Each row was made from one small tree. The marks that hang from a mark follow it in brackets, in the order of their numbers. Every link used is in the known rows. Write each row's tree.
Known rows:
J549{J548{J678{J206{J433}}}}: [-3.63  0.74 -0.29 -5.45 -2.35  0.17  0.12  0.15 -0.83 -0.05 -0.15  3.10
 -0.61 -0.06 -6.26 -2.07]
J678{J206}: [-3.35  1.06  0.69  0.29 -1.49 -0.17  0.85  0.25 -0.27 -0.02 -0.61  0.25
 -0.63  0.64 -1.02 -1.72]
J549{J548 J678{J206}}: [-2.72  0.42  1.04 -2.58 -0.85 -0.79  1.58 -0.12 -0.12  0.05 -2.08  4.67
 -0.97 -0.68 -3.13 -2.07]
J548{J678{J206 J549}}: [-4.43  1.02 -2.34 -0.01  0.85  0.40  0.58  0.00 -2.25  0.29 -0.33  2.59
 -0.86  2.31  0.51 -1.10]
J549{J678{J206}}: [-3.07  0.63  0.84  0.44 -0.60 -0.46  1.15 -0.03 -0.48  0.01 -2.84  3.13
 -0.95  0.00 -2.18 -1.91]
J678{J548 J549}: [-3.18 -0.63  0.48 -2.38  1.57  0.04  1.19  0.19 -0.57  0.12 -0.61  1.46
 -0.78  0.98  0.73 -1.40]
J433{J206}: [-1.67  1.38 -1.75 -0.75 -1.70 -0.25  0.99  0.34 -1.62 -0.23 -2.71 -0.24
 -0.56 -0.75 -0.98 -0.95]
J206{J433 J678}: [-2.14  0.09  1.46 -2.43 -2.53 -0.36 -1.34 -0.55  0.59 -0.54 -1.72  1.52
 -0.18 -1.31 -7.41 -2.35]
J433{J206{J678}}: [-1.47  0.84 -0.45 -0.75 -2.03 -0.49  0.00  0.02 -1.78 -0.41 -3.37  2.08
 -0.20 -1.30 -3.58 -1.49]
J533{J206{J433 J678{J548 J549}}}: [-3.13 -0.21  3.90 -3.78  1.01 -0.86 -0.69 -0.26 -1.47 -0.04 -1.15  4.49
  0.62  0.57 -6.45 -2.75]
J206{J433}: [-2.33  0.64  0.17 -2.45 -2.03 -0.15 -0.32 -0.35  0.83 -0.32 -0.82 -0.77
 -0.61 -0.62 -4.77 -1.91]
J533{J206 J692}: [-3.33  0.59 -0.99  1.05 -2.69 -0.88 -0.06  0.02  0.69 -1.32  0.45 -0.52
  0.34 -0.37 -2.57 -1.25]
J678{J206 J549{J548}}: [-3.42  1.36  0.11 -2.40  0.72 -0.77  1.75 -0.39 -1.75  0.13  0.42  2.89
 -0.60  1.69  0.78 -1.75]
J548{J549}: [-3.21  1.28 -2.54 -2.02 -2.11  0.11 -0.15  0.38  0.74 -0.19 -0.78 -0.52
 -0.98 -0.10 -0.54 -0.44]
J678{J206 J548}: [-3.92 -0.19  2.78 -2.13 -1.26  0.21  1.25  1.09 -0.41  0.15 -0.85  1.55
 -0.55  0.80 -1.35 -1.87]
J549{J678}: [-2.08 -0.29 -0.82 -0.46 -0.45 -0.35  0.66 -0.35  1.16 -0.15 -3.09  1.86
 -1.19 -1.40 -2.57 -1.49]

Which tree is each row?
[-2.10 -0.19 -0.18 -3.26  0.50 -0.96  0.07 -0.89 -0.35 -0.21 -0.77  3.94
 -0.44 -0.26 -2.07 -1.80] -> J206{J678{J549{J548}}}
[-3.95 -0.83  1.84 -0.96 -0.19 -1.09 -0.37  0.05 -1.42 -1.21 -0.15  4.18
  0.88  0.71 -3.00 -1.84] -> J533{J206{J678{J548 J549}} J692}
[-3.00 -0.80  3.00 -4.35  0.30 -0.33 -0.47 -0.36 -1.25 -0.23 -1.34  4.03
 -0.04  0.42 -5.14 -2.43] -> J206{J433 J678{J548 J549}}
[-4.25  0.81  3.29 -3.41  0.80 -0.24  1.14  0.23 -2.77  0.03 -0.26  3.05
 -0.25  2.34 -2.17 -2.47] -> J678{J206{J433} J548 J549}
[-4.70  1.39  2.35 -5.30 -2.33  0.10  0.27  1.21 -1.53 -0.05 -0.55  2.28
 -0.34  1.40 -3.81 -1.65] -> J678{J206{J433} J548{J549}}
[-2.11  0.32  1.06 -4.96  0.07 -1.04 -0.47 -1.20 -0.83 -0.40 -0.51  4.28
 -0.16 -0.20 -5.56 -2.46] -> J206{J433 J678{J549{J548}}}
[-3.78  1.98  1.13 -0.95  0.50 -0.56  0.67 -0.60 -2.60 -0.07 -0.27  1.85
 -0.31  2.29 -1.61 -2.21] -> J678{J206{J433} J549}
[-4.38  1.42 -1.23 -1.81  0.35  0.28 -0.04 -0.31 -2.85  0.16 -0.38  2.85
 -0.54  2.23 -2.61 -1.82] -> J548{J678{J206{J433} J549}}
[-3.94  1.80 -0.64 -0.80 -1.08 -0.39  0.62  0.36 -0.98 -0.02 -2.68  3.68
 -1.09  0.51 -1.28 -1.11] -> J548{J549{J678{J206}}}
[-4.35  0.35  2.01 -4.51 -3.88 -0.89 -1.86  0.70 -0.73 -1.55 -0.40  3.77
  1.02 -0.35 -8.06 -1.79] -> J533{J206{J433 J678{J548{J549}}} J692}
[-3.10  1.18  2.02 -1.33 -1.14 -0.63  0.54 -0.28 -1.04 -0.12 -2.79  3.46
 -0.63 -0.03 -5.57 -2.52] -> J549{J678{J206{J433}}}
[-3.53 -1.34  2.51 -1.42 -3.04 -0.78 -0.69  0.58  0.40 -1.35 -0.57  2.90
  0.81 -0.99 -5.80 -1.86] -> J533{J206{J678{J548}} J692}
[-2.50  0.50  0.80 -1.89  0.23 -0.66 -0.86 -1.14 -1.11 -0.36 -1.39  2.75
 -0.14  0.35 -4.46 -2.33] -> J206{J433 J678{J549}}
